Known rows, with every step that occurs
f > w > a > u: [-20 -20   4   4 -18  11  14   0 -16  -1  13   8  21 -15  -9   4  13   3
  33  12 -15  -2   6  13  -6 -12 -25   8  -9   3  -1  -9  -8   1  14 -21
  13   3   2   2  18  20  15  -9 -13  -1   9  -3  10]
a > w > f: [-21 -15  -3  17  -8  12  -1  -2   3  37   7  -1  33 -14  -9  -1   7   4
  10  15  -4 -13  -5  -1   4 -21 -16   8  -4   2  -7  -8   7  -7   5 -17
  -2  13  -1  -3  30   8   9  -4   2  -2   3  -5  -2]
j > n > p > v > t: [ -6  13   8   0  -5  17   9   5 -24   5  25   2  18  -2 -27  -6 -12  20
   4  10  13  -8   5  14   5 -12  -9  28 -11  10  -1  -4  14 -12 -14  -9
  -6  46   7  -9  17  12   3   3   5  -5  15 -13   1]
f > w > a > u > z: [-18 -11   9  11 -21  19  13  -9 -20  -4   7   2  18 -21 -11   1  16  13
  34  11 -12   4   8  18  -1 -22 -35  12  -6   3  11  -5  -3  11   6 -34
   4   1   6   0   9  18   6  -9 -18   0   7   5  12]
d > u > a: [-12  11  12   9   3  26 -17  -1 -20  -4  24  -4  15  -2 -23   1  -1  14
  10   6 -24  -6   1   3   9 -11 -13   8  -4   2   0   2   5   2   2 -12
  -5   3   9  -6   4  12 -12 -13   2  -1  -3   5  -3]
w > f > m > v > p > n > j: [  3  10 -34  -3  -5   8  22   9 -47  51  25   3  39 -13   5  22   0  13
  -4  24 -18  -8   5 -13  -4  -8   8  15 -14  23 -18   1  10  -7 -22 -12
  -2  18  22   2  23 -10  28  -3   7 -13   8 -22   0]
n > p: [ -8   6  -1   7  -5  19  -4   8 -23   5  19  -4   6  -1   0   8  -7   3
  13   5 -14  -9   5  11  -2   6   3  14  -5  -1   9   4   5 -11  -3   5
  -4   6   0  -1   7  -3   6  -8   6 -21   1  -4  -3]
p > v: [ -5  -7  -7   3  -7   3   0   5  -9  -8   7   0  23   1 -13   1 -11   6
  13  13   1  -2   0   2   2 -10 -15  18   3   4   0   3   9 -14 -10  -8
  -4  17   6 -13   8   9   3  -2  -4  -3   0  -8   0]
w > a > u > z: [-11  -2   8   6 -14  26   7 -11 -16   1   3  -3  26 -17 -13  -5  13   7
  31  13  -8   5   3  15   4  -8 -24  11  -5  -3  14   5   2   9   5 -14
   4   0   5  -8   5  11  10  -6  -5   0   4   7   7]
f > m > v > p > n > j > a: [  3   6 -22   0   3   1  17  24 -41  23  21   1  21  -6   0  23 -13  10
   6  25  -3  -7  18  -5   3 -14   1  24  -8  27 -14   1  14 -14  -8 -16
   5  13  12   6   2 -14  23   6  -5 -28  -4 -23   7]
d > u: [-17   8   3   5  -4  12  -2  -3 -14  -1  18  -9  14  -3 -20   2  -7  10
   2  10 -15 -10  -1  -1   4  -4 -13  10  -2   0   1   5   9  -8  -4 -13
   0   3   1  -8  -1   4 -13 -10   0  -4   2  -6  -5]
z > u > d: [-25   7  -4   4  -4  10 -22   5  -7   5  16  -8  21  -5  -4   6  -3   4
  20   3 -18   1  -2  11   7 -18 -18  17  -2   3  25   3   8   7 -18 -15
  -6   0   8  -4   8  -7  -4 -13   6   7   5   9  -1]
m > f > w: [-18 -11  -1   2  -1   5   5  15 -27  -2  23  -5   1 -13   1   6   0  12
  30   8  -2 -18   1   9 -11 -27 -10  11  -3  15  -9  -7  -7   2  -9 -24
  -7   6   0  -1   8  -2   4  -7 -17  -2   4 -17  -2]
m > v > p > n > j: [ -5  22 -22   1  -4   5  20   6 -33  16  21   3  12 -12  -3  22 -10   2
   1  21 -17   0  12  -6  -3 -11  18  15 -10  24 -25   7   4  -5  -9  -3
  -5  11  16  -7   7 -16  11  -4 -11 -11  -2 -21   0]
m > v: [ -8   3  -9   2  -6  -4   5  -3 -18  -1  13   2  16  -6   2  13 -11  -2
  13  11  -2 -13   4   1   3 -20   8   6  -2   7 -11   3  -1  -1 -15  -7
  -2   0  10  -8   0  -5   6  -4  -4 -13   2 -14  -2]
n > p > v > m > f > w > a: [ -8 -12 -16  -2   0  26  17  22 -54   9  34  -1  13 -10   1   1   1  16
  42  27 -18 -12  12  24 -16 -15 -20  16 -12  14  -1   0   8  -7  -8 -15
 -15  38  11   6  21  35  26  -3  -8  -9  28 -31  11]
z > u: [-14   1   2  -1  -9  -3 -12   3   0   7  11  -6  23  -4  -8   2  -3   0
   5  12 -12  -1  -1   5   5 -13  -9  14   1   2  15   5   4   3 -11  -5
  -2  -7   1   0   4  -4  -4  -5   2  -3  -1   3  -5]
n > j > a > w: [-19 -10  13  18   2  12   3  13   5   9  10  -9  16  -7 -15  12  -5  -1
  17  16   5 -15  17   5  19 -19  -7  20   6  13  -8  -2  11 -16  19 -14
  -2  10 -12   9  18 -12   7   5 -10 -23 -18   0   0]
n > j > a > u > d: [-23   2  14   4   8  31  -6  11  -9   1  20  -5  19 -10 -11  15   2  -1
  43  10   2  -8  13   4  22  -6 -13  27  -1  11   9   8  -2  -1   7  -9
   2  15   2   0  20 -17  10   0 -12  -4  -9   1   5]
v > m > f > w > a > u > z: [-16  -9   1  -8  -7  31  17   7 -35  14  19  -7  13 -21  -2 -15  20  18
  48  34  -4  -8   6  23  -7 -36 -29  18 -15  16   3   1  -5  21  -6 -27
 -10  14  10  -1  11  26  14  -4 -23   3  14 -15  10]
u > a > w > f > m: [ -9 -24   1  15  -4  24 -13   9 -12  41  14   0  41  -7  -3  -4  14  17
  12  10  -7 -14  -6   4   6 -30 -23  12  -8   9  -1 -14  12  -4  -1 -24
  -4  11   8   8  31  10  19  -6  11 -10  -2  11  -1]
j > n: [ -1   4  18   4 -10   7   1 -12 -10  -1   8   2  18   3 -17  -6  -3  11
   9  -6   6 -22   8   2  12 -14   0   6  -6   2  -1  -9  -1  -3   0  -7
  -4   8  -2  -8  17  -1  -4  -7  -2  -3   2  -4  -2]
v > p > n: [ -8  10 -19   0 -12  10   4  10 -16  19  12   7   7  -6  -9   1  -6   8
   3  17 -17   9   1  -5 -11  -6  -6  18 -13  11  -3  -3   2  -7   6  -6
   3  12   7 -13   4   6   0  -8  -3  -1   1 -12   1]
v > p > n > j > a > w > f: [-15   0  -6  22   3  21   9  17  -9  54  14   1  35 -15 -19  11   1   9
   7  31 -11  -2  11 -14  11 -15 -16  24  -7  19 -17  -4  11 -13  24 -18
   3  28  -1   3  35   7  12   4  -8 -10  -6 -15   7]
n > j > a > w > f: [-15 -12  12  22   4  19   2   7   1  34  13  -4  37 -13 -14  16   1   0
  18  20   0 -16  12  -5  23 -14  -9  14   3   7  -8  -3   8 -11  16 -14
  -2  17  -6   9  37  -1  13   3  -4 -17 -10  -4   0]
w > f: [ -4  -3  -4   7  -6  15  -6  -4 -11  24  13   6  35 -10  -6   6   1   2
  13  11 -14 -10  -2  -6   7   2  -4  10  -4  -5   3   0  -1   0  -3  -4
  -2   7   5  -7  23  11   7  -9   7  -2   5  -5  -5]
p > n > j > a: [ -4   4   6  11  11   9   4  16 -18   1   9   3  22  -5 -16  18  -4   8
  14   1 -10  -1  21  -1  17   7  -1  22   1  14  -6   3   3 -19  13 -11
   1   7  -4   3   4 -11   5  -2  -7 -18 -14  -8  -1]
u > z: [ -4   9   5   9 -10  17  -5  -6 -11  -5   3  -4   8  -8  -7  -2  -4  11
  11   3  -3   0   6   9   8 -13 -11  16   1   0  14   3   6   5 -12 -16
  -9  -5   4  -8  -5   1  -6  -8  -4  -8  -4   8  -3]
u > a > w: [-18 -11  11  17  -2  18 -16   8   2   6  11   0  10  -5 -12  -5   4   7
  16   6 -10  -8   2  10   7 -34 -14  11  -3  10  -6 -13   6  -2  13 -14
  -8   8   4   1  18   4   2  -9  -4  -6 -11  13   1]
j > n > p > v: [  2   6  13   8  -4  13   5   0 -29  -3  13   1  21   6 -20  -4  -9  16
  12   0   7 -18  11   9   7  -8  -8  16  -4   4   3   6  12 -20 -12  -8
  -9  30   2  -8  20   5   1  -3   1  -9  10 -15   9]
f > m > v > t: [ -9  -1 -20 -15  -9  -5  10  13 -24  15  25   1  17 -13   3   9 -11  11
   3  21   8 -12  -5  10  -5 -23  -3  21  -9  17  -8 -11  10  -1 -29 -14
   3  12  18  -2  -8  -5  21   5   7 -18   8  -9  -9]
n > j > a > u: [-12  -3  17   1   1  16   4  13  -6   2  14  -5  23  -7 -16   8  -2  -3
  28  18   6  -9  14  -1  22  -1  -5  24   2   9  -2  12  -6  -5  12   1
   8   8  -5   1  15 -13  10   6 -15 -19 -15  -5  -1]
z > u > a > w > f > m > v: [-19 -17  -5  10   0   1 -14  12 -18  49  16  -5  52 -10   0   4  10  13
   7  20 -10 -14  -6   7   7 -54 -21  10  -7  18  -3  -3  17   7 -25 -30
  -5   6  19  13  22   5  19  -4   7  -9   5   1   6]

Rows
[ -9  -1 -11 -16   4  18   1  18 -21  18  24  -8   6  -3   5 -12  -4   7
  30  26   0 -20  -1   6  -4 -16   4  17  -9  14  -2   5  -4   6 -13   7
 -14  14   5  -8  13   5   7  -2  -5  -6   6 -21  -9]  v > m > f
[-29  -2  13  20   2  25 -15   2  -3   8  19 -11  15  -3 -24  -6   3  15
  10  10 -14 -10  -2   7   8 -33 -25   9  -5   8 -11  -5  13  -7  10 -25
  -7  11   4  -2  11   9 -12 -10  -6  -1  -8   8   2]  d > u > a > w
[ -4  18 -16   4  -8  16  13  10 -21  18  17   3  11  -7  -9  10  -5   5
  -2  15 -22   5  12  -4  -2   3   8  18 -10  16 -10   2   3  -9   5   1
  -3  11   8  -5  14 -10   5  -7  -5  -7  -8  -9  -4]  v > p > n > j
[-21 -11   7   6  -4  24  17   3 -35   2  15  -6  20 -27  -8  -3  20  17
  47  15  -5  -5   4  20  -6 -28 -33  10  -6  13   5   1  -6  18  -3 -36
  -1   7   4  -4   9  12  14  -6 -23   4  13 -10  13]  m > f > w > a > u > z
[ -8   4  12   6   0  10 -27   7  -6   0  15  -1  23   0 -11   0   2   4
  15   8 -23   3   3   8  11 -20 -10  12  -4   5  10   1   1  13  -9  -3
  -8  -7  10   4   6   5  -3 -11   4  -1  -4  15  -2]  z > u > a
[ -8  -4 -24 -10  -6   1  12   6 -30  38  28   5  38 -18   2  14  -4  11
   3  26   4 -11 -10   2  -1 -18  -4  19 -11  11 -10  -8  10   5 -32 -18
   3  20  22  -3  11   8  27   3  16 -12  17 -14  -9]  w > f > m > v > t
[-20 -21  -6 -14  -5  20  19  17 -32  16  26  -2  17 -17   1  -9  17   8
  50  33  -6 -15   2  16 -12 -24 -22  14 -16  17  -6  -5 -11  13   6 -13
  -3  17   7   1  22  26  19  -2 -20   3  18 -25   6]  v > m > f > w > a > u
[ -2   3 -38  -3  -9   1  14  10 -41  51  19   9  39 -13   5   9   0  16
   0  25 -14  -7  -5 -13 -12 -16  -7  14 -16  16 -11  -3  10  -5 -23 -17
   2  16  22  -7  13  10  22  -3   8 -10  14 -27   6]  w > f > m > v > p > n
[-23 -11  -4  13   3  17  -2   4 -31  40  25  -6  44 -10 -11   7   8  23
   9  20  -9 -22  -8   0   6 -45 -24   4  -9  15 -17  -6  21  -4 -16 -40
  -6  16  19   3  20  11  11  -7   4  -8   8  -7   6]  d > u > a > w > f > m > v
[ -4   3 -35  -7 -11  -6  16  17 -37  26  15   5  17  -5   7   8  -8  15
   1  20  -9  -6   1  -4 -15 -23  -5  17 -14  24 -12  -4  10 -11 -20 -17
   4   9  18  -6  -4  -3  17  -3   0 -13   6 -24   4]  f > m > v > p > n
[-10 -21  -6  12  -1  13  -5   5 -25  42  15   2  39 -11   1   7   8  13
  15  13  -4 -21  -5   3   6 -43 -15   7  -9  17 -16 -12  11  -1 -14 -28
  -7  12  19   6  25   6  24  -4   6 -12   3  -1   4]  u > a > w > f > m > v
[-22 -15   3  17   1  29 -12   4 -18  41  22  -7  40  -6 -18  -6  12  24
   6  16 -14 -16  -8   1   6 -30 -34   9  -8  10  -3  -9  21  -6  -2 -35
  -5  16  10   6  25  14   4  -8  10  -5   2   5   1]  d > u > a > w > f > m
[-13 -21  -1  19   7  10  10  22 -19  47   7  -3  47 -12  -9  11  14  19
   6   8  -2 -11  10  -1  12 -13 -24  23  -2  19 -10  -8  19 -27   8 -33
   1  19  -4  13  26  -8  23   2   5 -20  -7 -10   5]  p > n > j > a > w > f > m
[-13  -8  -7 -12  -2  12   5  20 -24  12  28  -4  -3  -7   7  -6   0  13
  33  22  -4 -20   2   8 -10 -32 -10  21 -11  19  -9  -6  -7   8 -12 -14
 -16  12   6  -1  12  13   4  -5 -17  -5   8 -24  -6]  v > m > f > w
[ -5   2  -6   6  -3  15   0  10 -25  -2  16  -1  16   2  -9   5 -12   8
  13  12  -5  -3   5  10   0   2 -10  20  -1   2   5  10  12 -21 -12  -2
  -5  24   5  -5  11   6   8  -4   2 -14   5 -13   1]  n > p > v
[-17 -27 -10   9 -12  11   1   6  -6  45  10  -4  39  -9   2  -2  10  13
   6  15   1 -18  -9   1  -2 -26 -23  15  -6   6   1 -14  16 -15  -6 -26
  -1  12   0   6  30   1  18  -4  11 -12   2  -2  -1]  a > w > f > m
[ -2   9  18   5  -5  17   1  -6 -26   1  15  -1  11   4 -13   1  -4  13
  11  -7   1 -24  13   9   5  -6   6   8 -11   1   7  -3   2 -10  -5   0
  -6  14  -5  -2  20  -5   2  -9   4 -15   6  -8   2]  j > n > p
[-14 -12 -14  -9  -1   8   9  23 -28   6  25  -3   6  -4  -2 -10  -6  18
  33  31   5 -14   2   8  -9 -38 -22  26  -7  22 -12  -1   0  -1 -21 -21
 -19  30  11  -5  15  21   6   0 -21   2  12 -30   3]  p > v > m > f > w
[ -1   6   4 -11   6  24   8  16 -43  15  27 -10  15   9 -10 -18  -6  23
  27  20  14 -30   8  12  -1 -20  -2  22 -13  17  -6   9   8  -9 -23   0
 -22  46   5  -9  27  11   9   3  -4  -6  18 -36   6]  j > n > p > v > m > f
[-34 -16  -4   3   1  29   9   9 -37   3  28  -5  21 -25  -3   7  19  10
  64   5 -12 -11  -1  22 -11 -26 -34   9 -10  14   6  -9  -7  10   5 -36
   0  18   9  -3  24  10  23 -11 -16  18  22 -10  17]  m > f > w > a > u > d
[  0   2 -30 -10 -18   0  10  10 -30  23  23   1   8  -5  10   8 -15   6
   6  32   1 -16  -1  -3 -10 -28   2  13 -11  13  -5  -4  11  -4 -22  -7
   3   6  16   0   3  -3  18   0   2 -20   7 -15   0]  f > m > v > p
[ -2  -6 -13  -9  -8  10  -1   9  -7   6  13   0  19   7  -7 -12 -12   7
  14  28   2  -4   2   3   4 -15 -12  25  -6   9   0   5   8  -9 -13   2
 -11  22  12 -10  11  22   2   0  -2  -4   5 -16  -1]  p > v > m
[  0  -9 -18  -3  -7  -1   7   1 -31  34  19   3  41 -10   8  16  -1   9
   9  14  -5 -20  -4  -6   1 -15  -4   5  -6   5  -5  -1   8  -2 -30 -17
   2   4  15  -1  15   1  23  -4  11 -16  13 -16  -2]  w > f > m > v
[-10 -10 -19   8  -8  18  -4  11 -23  55  25   2  30 -12   2   4   2  12
  12  33  -6 -17  -8  -6  -1 -50 -11  11 -16  18 -15 -13  13   4 -12 -19
  -2  21  23   6  32  13  25  -1   4 -10   7  -5   7]  u > a > w > f > m > v > p
[-19 -22   4  12  -3  11 -22  13  -6  47  14  -5  51  -6  -5  -7  16  16
   6  14 -14  -7  -8   7   7 -37 -29  15  -7  11   9  -7  18   5 -12 -26
  -5   4   9  16  30   9  14  -6  12  -5   1  15   1]  z > u > a > w > f > m
[-31 -14  -1   9 -13  26   5   0 -21  -3  19   7  20 -19  -7  10  16   6
  46   1 -21  -1   4  17  -5 -16 -37  12 -11   4  11 -14  -4   6  11 -31
   6  11   9   0  24  18  13 -14  -9  12  17   3  14]  f > w > a > u > d
[ -8  13 -27   0  -8  -4  12   7 -26  20  14   7  10  -9  -4  11 -12   7
   5  22 -12   2   4  -6 -10 -23   3  13 -13  19 -18   0   2  -3 -10  -9
   1  11  17 -15  -2   2   7  -5  -8  -4   6 -24   8]  m > v > p > n
[-12   7  18  12   6  19   8  11 -19   3  -2  -5  26 -11 -22   3   8  17
  24  10   5   9  17   5  21  -7 -19  34   0  18   2  16   2  -5   4 -22
  -1   7   0  -5  -4 -13   2   3 -22 -13 -16  -2   8]  p > n > j > a > u > z
[-18 -22 -16   6  -8  -2  10   6 -18  45  12  -4  40 -12   8   7   4   9
   6  20   6 -24  -6   0   0 -39 -14   9  -8  15 -13 -10  14 -10 -18 -29
  -2  13   9   3  23  -4  25   0   5 -17   9 -15   2]  a > w > f > m > v
[ -8 -18 -16  -6  -2  15  18  16 -37   5  27   1  20 -12  -4  -5   2  13
  42  29  -9 -11   8  16 -11 -25 -26  12 -10  14  -7  -4   2   0  -6 -23
 -12  32  12   2  21  38  17  -3 -12   3  25 -28   8]  p > v > m > f > w > a
[-25  -8  -3   4  -6  31  -2  -3 -16   5  16   1  25 -14  -8   4  11   1
  44   5 -15   0   2  14   2  -3 -25   9 -10  -1  15  -3  -1   3  13 -13
   5  11   8  -9  21  10  17 -10   4  12  13   4  13]  w > a > u > d
